Known rows, with every way that one mark hangs from another:
Q_431{Q_687{Q_303 Q_682}}: [ 2.164  0.668  0.346  0.276  1.154 -0.598 -0.253 -0.417  0.804  1.157
 -1.003 -2.008 -0.712 -1.634 -1.843  0.977  0.357 -0.422  0.498  0.866
 -0.338  0.624  0.380 -0.236]
Q_687{Q_303 Q_431 Q_455}: [ 2.364  0.361 -0.011 -0.763 -0.010 -1.040  0.541 -3.607  0.734  0.938
 -2.029 -0.820 -0.387 -0.094 -1.827  1.245 -0.921 -0.082  1.478 -0.976
  1.622  1.612  1.289 -0.300]
Q_706{Q_303{Q_682}}: [-0.482 -1.314 -0.176  1.028 -1.558 -0.427  0.157  0.575 -0.297 -1.477
 -0.168  2.811 -0.887  1.232  0.843 -1.176 -0.460  1.298  0.489 -1.938
 -0.337 -2.125  0.482 -1.225]
Q_431{Q_706}: [ 2.895 -2.004  0.735 -0.433  0.101  0.178 -0.415  3.094 -0.975 -1.610
 -0.588  2.326  0.106  2.320 -0.687 -0.428 -0.912  1.595 -0.910  0.988
 -0.656 -1.356 -0.599 -0.349]
Q_706{Q_303{Q_682 Q_687{Q_455}} Q_431}: [-2.822  0.727 -0.450  0.858 -0.768 -2.442  0.314  0.244  0.458 -0.893
  1.225  0.120 -0.385 -1.396  1.379 -1.672 -0.171 -0.729  0.541 -0.322
  0.055 -1.289 -1.196 -2.056]
Q_455{Q_303{Q_682} Q_431{Q_687}}: [-3.884  1.167  0.478  0.165 -0.774  1.449 -0.463  0.776  0.800  0.468
  2.037  1.081  0.717 -1.279 -0.698  0.214  0.989 -1.226  0.853 -1.660
  0.654 -0.967 -0.141  0.062]
Q_706{Q_303 Q_455}: [ 1.207 -2.833 -0.974  1.218  0.124 -1.766  1.304 -0.335 -0.341 -1.677
 -1.403  4.949 -0.743 -0.288  1.929 -0.230 -1.368  2.121 -0.399 -1.618
  1.028 -0.801 -0.098 -3.429]
Q_455{Q_431{Q_706} Q_682}: [-3.265 -0.051  0.334 -0.782 -0.111  0.454 -0.670  1.105 -0.517 -0.686
  0.757  0.598  0.826  0.128 -0.058  0.110  0.639 -1.303  0.010 -0.904
 -0.628 -0.939  0.572  0.564]
Q_431{Q_687{Q_303 Q_455 Q_682} Q_706}: [ 5.569  2.254  0.862  0.351  2.143 -0.629 -0.412  0.144 -0.758  2.230
 -2.116 -3.344 -0.915 -0.940 -2.313  2.880  0.452  0.908 -2.237  2.352
  0.840  1.213 -0.526 -0.658]
Q_687{Q_303 Q_431 Q_682}: [ 0.485  0.308 -0.665 -0.557  0.343 -1.108  1.050 -2.827  1.044  1.110
 -1.703 -3.792 -0.457 -1.382 -2.560  1.028 -0.185 -1.285  2.766 -2.059
 -1.249  0.801  2.003  0.496]
Q_455{Q_303{Q_682} Q_431}: [-3.720  0.252  0.048 -0.045 -1.936  1.668  0.048  0.725  0.339  0.233
  1.805  2.971  0.691 -0.455 -0.227 -0.312  0.511 -0.332  1.743 -3.411
  0.108 -0.959  0.741  0.251]
Q_706{Q_303{Q_682} Q_431{Q_687} Q_455}: [-3.453 -0.060 -0.850  1.806  1.256 -3.350  0.893 -0.642  0.561 -1.651
 -0.774 -0.401 -0.474 -2.693  2.423 -0.903 -0.171 -0.277 -0.492 -1.068
  0.494 -2.610 -1.148 -2.924]
Q_431{Q_687{Q_455 Q_682 Q_706}}: [ 2.955  1.728  0.350  0.511  1.075  0.299 -0.536  0.268  0.013  0.051
 -0.859 -2.664 -1.166 -3.216 -1.001  1.496  0.519  0.570 -1.782  3.099
 -0.354  1.041 -0.971  0.825]
Q_303{Q_682}: [-1.840 -1.701  0.351  0.709 -1.493  0.940 -0.556  2.628 -0.073 -0.741
  0.892  1.047 -0.758  0.516  0.881 -1.855 -0.184  0.815  0.476 -1.050
 -1.653 -2.294  0.162  1.298]
Q_455{Q_303{Q_687 Q_706} Q_431 Q_682}: [-3.932  1.001  0.196 -0.251 -1.767  2.022 -0.735  1.953  0.033  1.877
  3.787  2.215  1.996  0.299  0.164 -0.169  1.548 -3.047  0.386 -0.629
  0.813  1.235  0.280 -0.297]
Q_706{Q_455}: [ 0.384 -3.315 -0.527  0.704  0.433 -0.531  0.676  1.542 -0.058 -1.090
 -0.510  3.678 -0.520 -0.976  1.840 -0.903 -1.225  1.621 -0.294 -0.598
 -0.085 -0.617 -0.353 -1.119]
Q_687{Q_303{Q_706{Q_431}} Q_682}: [ 2.629  0.970 -0.651 -0.090  0.026 -0.976  0.557 -1.385  0.221  1.269
 -1.285 -2.484  0.553 -0.181 -1.673  0.472  0.327 -0.809  1.382 -0.523
 -0.942  1.173  1.702  0.418]
Q_682{Q_431{Q_706{Q_455}}}: [ 0.956 -2.786 -0.092 -1.056  1.522 -0.443  0.418 -0.388 -0.531 -1.230
 -0.803  0.439  0.061  2.468  1.806 -0.433 -0.979  1.268 -0.698 -0.046
 -0.281 -0.591 -0.668 -0.159]
Q_455{Q_431{Q_687 Q_706} Q_682}: [-3.346  0.852  0.717 -0.574  1.039  0.158 -1.212  1.150 -0.056 -0.496
  0.967 -1.314  0.863 -0.737 -0.452  0.605  1.064 -2.210 -0.901  0.899
 -0.080 -0.961 -0.296  0.308]
Q_303{Q_431 Q_682 Q_687 Q_706{Q_455}}: [-5.213 -0.323 -0.795  1.593 -0.674  0.935  0.269  2.615 -0.798  1.363
  4.039 -1.694  0.901  0.455  1.598 -1.670  0.568 -1.587 -1.750  1.760
 -0.709 -0.423 -1.075  1.356]
Q_682{Q_431{Q_687{Q_303} Q_706}}: [ 2.349 -0.386  0.915 -1.634  1.975 -0.668 -0.515 -1.931  0.104 -0.303
 -1.264 -1.727  0.293  3.108 -0.569  0.458 -0.284  0.086 -0.447  1.201
  0.536 -0.184 -0.431 -0.177]
Q_706{Q_431}: [-1.725 -1.412 -0.316 -0.613 -0.092 -1.652  0.177  0.613  1.151 -2.735
 -0.034  1.248  0.406 -0.622  0.260 -2.262 -0.890 -0.495  1.983 -0.194
 -0.957 -1.306 -0.182 -0.178]
Q_687{Q_303{Q_431}}: [ 0.118  0.180 -0.271 -0.437 -0.584 -0.466  0.541 -2.277  0.263  0.259
 -0.855  2.334  0.120  1.322 -1.867 -0.001 -0.649  0.508  2.115 -1.356
  0.488  0.655  1.819  0.004]
Q_682{Q_431{Q_706}}: [ 1.173 -2.206  0.308 -1.702  0.772  0.029 -0.143 -0.312 -0.323 -1.626
 -0.451  0.009  0.221  3.469  0.637 -0.822 -0.804  0.832  0.098  0.367
 -0.637 -0.637 -0.420  0.681]
Q_682{Q_431{Q_687{Q_303 Q_455}}}: [ 1.841  0.060  0.370 -1.214  1.438 -0.584 -0.340 -3.659  0.900  0.376
 -0.972 -1.450 -0.401  1.176  0.163  0.519 -0.311  0.008  0.388  0.921
  1.463  1.341 -0.082  0.193]

Rows:
[-0.217  0.410 -0.018 -0.122 -0.993  1.099  0.513  1.315 -0.580  0.043
  0.378  3.913  0.543  1.931 -1.387  0.094 -0.319  1.282  0.683 -1.152
  0.758  0.102  0.361 -0.538]  Q_455{Q_303{Q_431{Q_706}}}
[ 0.359  0.484  0.655  0.650  0.685  0.244 -1.213  1.051  0.416  0.303
  0.196 -0.391 -0.941 -1.728  0.482  0.283  0.376 -0.379 -1.182  2.211
  0.985  0.509 -0.751  0.168]  Q_431{Q_687{Q_455{Q_682}}}
[-1.469 -1.103 -0.389  0.598  0.600  0.470 -0.322  0.907 -0.212 -0.026
  1.124 -0.122  1.264 -0.291  1.408  0.062  0.567 -1.621 -1.630  1.246
  0.659  0.120 -0.099  0.237]  Q_303{Q_706{Q_455{Q_431{Q_687} Q_682}}}
[ 3.010  1.452  0.917  0.787  1.304 -0.845 -0.860  1.021 -1.113 -0.042
 -1.310 -0.134 -0.762  0.402 -0.248  1.750  0.301  0.819 -3.086  2.327
  1.863 -0.254 -1.200 -2.172]  Q_431{Q_687{Q_455{Q_682}} Q_706{Q_303}}
[-0.268  1.205  0.311  0.041 -0.082  0.930  0.074  1.248 -0.211  0.235
  0.534  2.340  0.566  1.186 -1.737  0.485  0.059  0.579 -0.007  0.165
  1.200  0.074 -0.302 -0.653]  Q_455{Q_303{Q_431{Q_687 Q_706}}}
[-2.011 -0.592 -0.150  0.566 -1.261  0.257 -0.580  2.216 -0.101 -1.062
  1.343 -1.729  1.044  1.470  1.032 -2.278  0.345 -0.977 -0.067  0.434
 -1.361 -2.076  0.042  1.846]  Q_303{Q_682 Q_706{Q_431}}
[-0.684  1.859  0.253 -0.071  1.056 -2.089 -0.495 -1.425  1.184  0.056
 -0.999 -1.430 -0.083 -2.163 -0.182 -0.047  0.261 -1.325  0.673  0.632
  0.913  0.274 -0.028 -0.782]  Q_706{Q_431{Q_687{Q_303 Q_455{Q_682}}}}
[-1.093 -1.506 -0.003 -0.161 -1.052  1.583 -0.694  0.591 -0.410 -0.291
  1.500 -2.255  0.683  3.838  1.704 -1.723  0.361 -0.498 -0.385  0.263
 -1.092 -1.205  0.317  2.794]  Q_303{Q_682{Q_431} Q_706}
[-1.373 -2.129 -0.541  0.555 -0.149  0.995  0.060  0.427 -0.725  0.164
  0.968 -1.796  0.368  2.486  3.162 -1.296  0.151  0.156 -1.331 -0.299
 -0.657 -1.212 -0.111  1.779]  Q_303{Q_682{Q_431} Q_706{Q_455}}
[-0.800 -0.623  0.448 -0.730 -0.334 -0.788 -0.438  2.123  0.442 -1.908
  1.620  1.530  0.562 -0.785  0.031 -2.057 -0.489 -0.874  0.182  2.351
 -1.616 -0.688 -1.601 -0.604]  Q_303{Q_687{Q_706{Q_431}}}
[-2.198 -0.723 -0.214  0.574  0.860  0.310  0.273 -0.145  0.174  1.166
 -0.051  1.882 -0.471 -0.728  2.779  0.112  0.333  0.213 -0.340 -1.818
  1.055  0.383 -0.078 -1.251]  Q_706{Q_455{Q_303 Q_682{Q_431{Q_687}}}}
[ 0.157  0.891 -0.581 -0.333  0.086 -0.931  0.466  0.070  0.194 -1.828
 -1.106 -2.027 -0.236 -2.727 -0.714 -0.349  0.141 -0.022  0.867  0.311
 -2.916 -0.482  0.115  1.040]  Q_687{Q_682 Q_706{Q_431}}
[ 2.095  1.597  0.496 -0.050 -1.384  1.861 -0.235 -0.618 -0.978  0.477
 -0.766  1.803 -0.787  0.562  0.713  0.814  0.243  2.311 -0.856 -0.813
  0.611  0.650  0.005  0.761]  Q_687{Q_455{Q_303{Q_682{Q_431}}} Q_706}
[ 2.157  1.598 -0.728 -0.228  0.528 -1.072  1.096 -3.894  0.721  2.329
 -2.139 -4.603 -1.085 -2.490 -2.263  2.274 -0.135 -0.512  1.715 -1.349
  0.223  2.422  1.673  0.563]  Q_687{Q_303 Q_431 Q_455 Q_682}
[ 4.673  2.834  0.560  0.321  1.195 -0.239 -0.376 -1.720 -0.091  1.474
 -2.153 -2.494 -1.158 -2.414 -1.971  2.513  0.608  0.755 -1.279  2.019
  0.356  1.741  0.023  0.073]  Q_431{Q_687{Q_303 Q_455 Q_682 Q_706}}
[ 4.172  0.188 -0.354  0.189 -0.360  0.227  0.300 -0.571 -0.329  1.885
 -1.174 -1.346  0.156  0.748 -1.846  1.022  0.291  0.155  0.664 -0.316
 -0.729  1.509  1.857  0.620]  Q_687{Q_303{Q_706} Q_682}
[-3.759 -0.300  0.216  0.816 -0.298 -0.620 -0.165  3.042 -0.248 -0.588
  1.953 -0.203 -0.178 -2.051  2.059 -2.109  0.161 -0.550 -1.147  0.837
 -2.233 -2.107 -1.882 -0.149]  Q_303{Q_682 Q_687{Q_706{Q_431 Q_455}}}
[ 1.987  1.772  0.161 -0.628 -1.224  1.468  0.074 -1.120 -0.502 -0.332
 -0.518  3.672  0.349 -1.140 -0.869  1.707  0.023  1.336 -0.321 -0.537
  1.486  1.497  0.155 -0.294]  Q_687{Q_455{Q_303 Q_431} Q_706}
[ 0.985 -0.080 -0.407 -1.035  0.306  0.536  0.385 -1.557 -0.108 -1.000
 -0.958 -2.569 -0.617 -0.371  0.020  0.148  0.131  0.587  0.534  0.148
 -2.585  0.474  0.458  1.980]  Q_687{Q_682{Q_431} Q_706}
[ 2.895 -0.370 -1.022 -0.248  1.062 -0.413  1.058 -3.242 -0.190  2.201
 -1.526 -3.095  0.109  1.004  0.240  1.300  0.204 -0.010  0.361 -1.105
 -0.319  1.993  1.588  0.574]  Q_687{Q_303{Q_706{Q_455}} Q_682{Q_431}}
[-1.956  0.326  0.790 -0.718 -0.427  1.254 -0.700  1.795 -0.442  1.937
  1.979  1.541  0.248  2.137  1.294 -0.515  0.799 -0.823  0.037 -0.891
  0.087  0.561 -0.492 -0.727]  Q_455{Q_303{Q_687} Q_682{Q_431{Q_706}}}
[ 0.698  0.012 -0.166 -0.326 -0.715  0.404  0.542 -1.015  0.717  0.271
 -0.348  0.832 -0.225 -0.643 -0.888  0.623 -0.720  0.200  1.188 -1.039
  1.665  1.281  0.211 -0.314]  Q_687{Q_431 Q_455{Q_303}}
[ 1.858  0.201 -0.286 -0.202 -0.910  0.941  0.372 -0.659  0.318  0.546
  0.044  0.015  0.576  0.791 -0.927  0.737 -0.429 -0.338  0.311  0.011
  1.981  1.638  0.253  0.160]  Q_687{Q_431 Q_455{Q_303{Q_706}}}
[ 0.377 -0.585  0.013  0.229 -0.409  0.931  0.466 -0.018 -0.869 -0.702
 -0.813  2.739 -0.379  0.407  1.838 -0.030 -0.195  2.046 -0.928 -1.523
 -0.463 -0.811 -0.164 -0.240]  Q_687{Q_706{Q_455{Q_303{Q_682{Q_431}}}}}
[ 0.172  1.539 -0.325  0.995 -1.821  1.979  0.101  0.485 -0.788  1.698
  1.092  1.258  0.056  0.931 -0.058  0.457  0.380  1.051 -0.461 -0.409
  1.648  1.207  0.423  1.118]  Q_687{Q_455{Q_303{Q_431 Q_682 Q_706}}}
[-1.101 -1.128  0.434 -0.974 -0.283 -0.115 -0.275  1.381  0.583 -1.653
  1.642 -0.164  0.517 -0.250 -0.813 -1.424 -0.617 -1.495  0.224  2.226
 -1.532 -0.509 -1.362 -0.037]  Q_303{Q_687{Q_431 Q_706}}
[-1.805  0.873 -0.363  0.240  0.564 -0.024  0.002 -0.908  0.615 -0.520
  0.759 -0.623 -0.225 -0.987 -0.982 -0.050 -0.192 -0.302  0.074  2.090
  1.095  0.836 -0.442  0.950]  Q_303{Q_431{Q_687{Q_455}}}
